In the rows, 128 means zero.
Known rows, with every way that one mark hangs from another:
fata[rata[kinut zatin[rubatu]]]: [107 201  75  96  97 151  86 153 100 154  93 114 155 133 125 110 165 112
 150 109 122 128 133  57 109 141 124 160 120 143 161 148]
fata[lato rata]: [100 180  85 159 117 128 107 163  96 148 133 105  95 116  80 110 144 152
 147 112 186 123 121  93 118 142 124 130  88 159 141 143]
rata[fata kinut]: [115 200  72 114  96 130 136 140 116 166 134 125 125 135 138 123 148 111
 114 121 160 127 112  76 108 160 144 160 110  81 154 167]
fata[rata[zatin]]: [104 188  79 135 119 118 100 161 111 133 117  98 124 118 102 116 122 111
 165 122 148 142 132  55 105 145 142 137 108 152 171 154]
rubatu[zake[diti] zatin[mafi]]: [159 192  86 131 121  98 134 171  92 112 129  89 137  78  72 142 138  69
 159 113 147  81 163  80 108 110 159 187 116 103 175 155]
tolal[zake]: [141 168  69 139 131  83 127 164 120 145 139 106 140 102 104 123 142 122
 142 123 203 118 135 115 105 138 140 156 100 115 161 155]
kinut[rata]: [144 176  78 137  82 108 120 157 101 155 118  88 129 115  96 122 116 124
 149 132 205 103 110 100 105 154 120 137 116 125 161 179]
tolal[zake[mafi rata[fata]]]: [152 170 103 116 132 104 114 166 115 141 156 113 162 138 119 153 122 125
 139 123 186 125 141 100 107 187 131 138 140 101 148 176]
mafi[zake]: [152 165  68 136 140  80 132 150  96 156 141  93 138  87 102 124 132 113
 145 133 190 111 133  98  97 123 166 136 102 122 158 169]
lato[fata[rata[kinut[diti] zatin[rubatu]]]]: [116 209 116  97 100 136  73 153 110 113 101 111 133 133 131 103 157  99
 119 117  85 165 126  65 101 144 111 157 144 120 155 152]
zatin[mafi rata[fata[lato] kinut] rubatu]: [105 185  94 109  93 177  83 176  91 182 120 155 145 143 104 135 187 142
  90  74 126 106 129 100 118 175 106 144 123  80 132 145]
zake[diti mafi rata rubatu[zatin]]: [175 189 132 144 126 121  86 151  84 110 138  67 158 103 113 173 118  96
 174 141 152  59 147  68  97 149  99 153 163 105 167 184]
mafi[zake[rata[fata[lato]]]]: [133 170 104 144 146 137 108 155 108 155 151 121 129 130 124 127 146 144
 116 131 189 135 112 106  99 147 153 127  87 125 131 183]
kinut[diti rata[zatin[mafi rubatu[zake]]]]: [156 189 108  85  83 113  96 190  75 137  82 120 151 107  81 137 140  68
 137  78 122 111 142 115 107 144 114 162 136 114 172 166]
zatin[rata[kinut[diti]]]: [148 184  90 121  82 115 104 136 130 154 134  87 125  96 115 130 157 136
 120 134 180 108  98  86 113 161 112 153 130  94 122 179]
zake[rata[zatin]]: [117 182  81 142 143 128 105 154 114 142 126  97 150 114 124 134 128 121
 141 146 180 128 124  68  95 149 139 146 114 122 182 188]
lato[fata[rata[zatin[mafi[zake]]]]]: [120 179  88 111 146  90  96 188 100 103 133 101 150 125  89 121 126  81
 140 129 106 161 168  61  89 135 182 121 127 141 172 147]
mafi[zake[rubatu[zatin[rata[kinut]]]]]: [193 170  74 112 106 143  84 129 116 140 138  92 185 114 132 124 164 105
 174 143 148  87 126  67  92 123 159 171  98 126 129 184]
rata[fata[lato]]: [ 96 186  95 158 129 130 122 161  98 158 144 141  90 130 108 120 141 134
 114  98 171 136 109 103 108 152 131 137  88 103 154 153]
rata[fata[lato] zatin[mafi rubatu[zake]]]: [ 95 191  98 110 137 157 101 192  68 155 111 179 137 135  96 129 164  85
 115  48 106 135 155 103 111 138 143 165  96 105 182 137]
zatin[mafi rata rubatu[zake]]: [142 156  77 115 104 158  99 172  74 180 111 111 181  93  70 136 146 121
 132  79 152  76 169 102 126 150 132 149 122 101 165 157]
kinut[rata[fata[lato]]]: [118 184 103 145  87 135 111 165 102 154 128 133  98 148 105 119 129 133
 128 104 184 132  94 111 109 165 114 133  97 121 142 168]
rubatu[zake[rata[fata]] zatin]: [162 177  83 132 119 171 127 136 116 136 136 115 158 124 118 112 120 105
 154 129 158 129 131  71 104 141 172 182  78 117 160 199]
fata[lato rata[kinut zatin[mafi rubatu]]]: [ 84 205  80  99 108 145  82 192  81 148  98 142 137 140  95 124 192 115
 127  84 113 123 142  81 111 140 121 157 113 140 154 124]
zatin[rata rubatu]: [137 156  85 140 110 153  85 152  90 181 111 102 159  94  96 126 138 150
 137 102 163  89 132  94 114 155 103 130 129 104 158 165]
lato[fata[rata[kinut[diti]]]]: [127 202 105 118  85 115 107 142 125 114 131  84 107 125 115 105 141 116
 115 144 139 152 117  75 110 153 126 148 130 116 135 163]
mafi[zake[diti]]: [152 180 102 139 140  72 118 150 104 137 138  70 128  77 110 141 136 104
 142 140 188  93 134  89 101 118 143 134 129 115 155 164]
lato[fata[rata[kinut zatin]]]: [ 96 204  81 111 110 135  99 144 127 112 129 100 139 148 130 101 143 104
 139 144 124 169 130  39 101 142 152 159 121 137 170 156]
rubatu[zake[diti mafi rata[fata]] zatin]: [176 194 128 122 122 138 117 142 103 111 150  89 155 111 109 153 112  91
 166 123 148 100 148  59 111 151 144 175 142 107 157 190]
kinut[diti rata[fata[lato] zatin]]: [119 200 132 130  93 111  90 174 117 121 119 139  77 145 117 124 132 107
 125 101 146 163  80 104  97 166 100 140 113 121 140 172]
tolal[zake[diti]]: [143 182 101 142 129  70 114 163 128 126 137  81 130  92 111 142 145 110
 142 129 200 100 135 102 111 131 118 156 125 108 157 149]

Rows:
[184 172  73 114  93 142  80 143 138 130 135 105 188 128 133 123 171 113
 173 133 161  95 131  84 102 138 132 192  97 119 133 171] | tolal[zake[rubatu[zatin[rata[kinut]]]]]
[110 200  66 102 120 123 113 172 110 145 121 108 166 130 122 152 163 101
 118 146 161 114 135  64  98 159 151 164 128  99 174 178] | zake[rata[kinut zatin[mafi]]]
[110 186  91 131  93 167 100 140 127 167 150 134 118 144 125 120 167 154
 113 111 172 128  96  82 118 169 124 151  98 103 122 166] | zatin[rata[fata[lato] kinut]]
[123 187  76 115  98  90 111 195  93 135 107 110 141 125  85 143 123  86
 144 118 157 117 132  85  94 159 134 139 131 116 182 165] | kinut[rata[zatin[mafi]]]
[124 198 140 120  92 134  71 178  94 136  92 155  97 144 120 120 144 110
 118  75 117 152  90 116  98 162  79 138 124 113 145 164] | kinut[diti rata[fata[lato] zatin[rubatu]]]
[123 194 115 128  85 143  92 144 132 153 145 130  93 130 124 125 168 148
 100 109 162 137  81  96 116 174 103 148 110  91 103 170] | zatin[rata[fata[lato] kinut[diti]]]
[124 164  97 117 103 156  86 182  83 180 110 131 156 123  90 143 133 123
 107  74 113 101 149  92 112 187 110 118 141  67 156 155] | zatin[mafi rata[fata] rubatu]
[172 181  88 129 144  58 123 180  95 108 134  81 139  73  79 148 142  75
 152 132 137  84 155  81  86 107 166 156 128 103 158 156] | rubatu[zatin[mafi[zake[diti]]]]
[112 209 109 128 100 118 120 150 118 147 140 140  73 130 129 123 171 122
  94 106 159 142  86 108 110 156 116 161 102  86 122 161] | rata[fata[lato] kinut[diti]]
[105 214 103  94 101  97  95 180 119  95 122 104 118 135 105 125 150  78
 110 128  94 165 139  61  99 157 140 150 149 108 156 148] | lato[fata[rata[kinut[diti] zatin[mafi]]]]
[145 192 105 123  91  81 101 166 113 122 109  98 110 111 105 128 118  97
 146 126 165 135  95  93  93 154 109 144 131 122 159 183] | kinut[diti rata[zatin]]
[105 210 112 109 100 137  72 163 102 135  98 131 106 127 117 110 188 124
 129  93 122 144 107  90 111 138  95 161 114 147 131 140] | fata[lato rata[kinut[diti] zatin[rubatu]]]
[134 191 127 140  78 111 104 169 108 136 124 127  71 135 103 122 130 126
 115 104 173 141  81 128 105 170  95 131 112 109 123 174] | kinut[diti rata[fata[lato]]]
[166 199 130 100 106 108  85 151 115 127 147  67 183 131 148 181 164 104
 150 144 195  64 149  92 112 162  92 166 171 105 142 172] | tolal[zake[diti mafi rata[kinut] rubatu]]
[183 171 104 131 133 151  91 144 103 131 131 107 170 135 144 129 125  92
 156 140 134 114 134  80  80 141 160 148  95 113 146 199] | mafi[zake[rata[fata] rubatu[zatin]]]
[147 186 122 118 130 100 108 175 106 135 136  85 148 111 115 165 132  96
 109 135 156 102 147  83  98 158 145 117 149  84 141 179] | zatin[mafi[zake[diti rata[fata]]]]
[107 184  87 123 117 143  82 166  88 149  93 113 145 119 102 112 135 114
 158  97 121 130 141  67 107 143 118 137 119 147 175 146] | fata[rata[zatin[rubatu]]]
[180 178  97 133 144  83 110 174 103 108 132  67 160  82  93 155 143  92
 146 156 157  82 151  77  88 120 161 149 133 112 150 181] | rubatu[zatin[mafi[zake[diti rata]]]]
[121 201 128 133 126 123  74 184  94 120 112  81 157 121 123 182 137  75
 132 132 141  80 155  68  97 153 102 135 161  93 188 170] | zake[diti rata[zatin[mafi]] rubatu]
[120 214 110  88 100 132  96 154 108 148 100 149 123 130 152 124 162  85
 104  92  94 148 107  80  97 158 110 167 139  73 156 164] | rata[fata kinut[diti] zatin[rubatu]]
[149 189 145 134 110 139  75 157 129 128 133  88 156 142 159 160 135 104
 131 131 171 100 138 101 107 167  92 140 136  92 146 176] | tolal[zake[diti rata[fata] rubatu]]
[113 202 127 117  91  93  95 206 101 117 114 148  82 145  94 142 137  89
 108  87 127 153 101 110  95 175 106 132 126 102 145 160] | kinut[diti rata[fata[lato] zatin[mafi]]]
[128 198  80  64 126 117 104 180  86 159 107 155 172 137 135 137 173  68
 111  91  88 132 148  74  89 144 163 155 130  82 164 150] | rata[fata kinut zatin[mafi[zake] rubatu]]
[103 171  97 145 114 139  97 186 101 159 145 138 112 129  79 142 145 142
 106  88 155 118 128  99 113 180 124 120 110  90 140 152] | zatin[mafi rata[fata[lato]]]
[ 83 193 101 123 142 138  92 203  70 154 108 175 121 138 100 136 160 100
 103  59  98 135 143  98 100 154 120 139 117  88 181 132] | rata[fata[lato] zatin[mafi rubatu]]
[160 164  69  85 105 127  92 166  88 181 115 107 191 102  99 139 179 122
 121 110 144  79 151  94 108 146 144 142 136  97 134 160] | zatin[mafi[zake] rata[kinut] rubatu]
[146 174 108 137 124 129  99 155  73 154 141  84 165 121 109 169 117 118
 151 129 185  73 149  92 106 173 107 127 151 106 171 184] | zake[mafi rata rubatu]
[133 202  90 113  75 108 114 144 120 138 122  85 105 110 109 116 151 121
 135 132 165 125 109  82 116 154 118 151 122 127 121 163] | fata[rata[kinut[diti]]]
[102 214 101 119 101 113  91 159 124 118 125 117  88 128 115 114 175 121
 137 119 147 154  97  78 108 139 117 162 103 152 127 149] | fata[lato rata[kinut[diti] zatin]]
[124 183  80 115  83 159 108 132 132 171 139 116 142 136 132 126 146 137
 122 122 162 121 105  63 115 177 134 148 117  86 135 176] | zatin[rata[fata kinut]]
[134 205  95  77 114 157 121 138 110 143 151 125 176 151 144 147 141  91
 145 122 154 134 136  49 114 171 162 181 133 112 168 190] | rubatu[zake[mafi rata[fata kinut zatin]]]
[174 185  82 125  90 117 103 134 135 128 133  93 129  93 108 118 155 123
 146 140 150 113  98  72 100 145 128 180 116 101 121 186] | rubatu[zatin[rata[kinut[diti]]]]
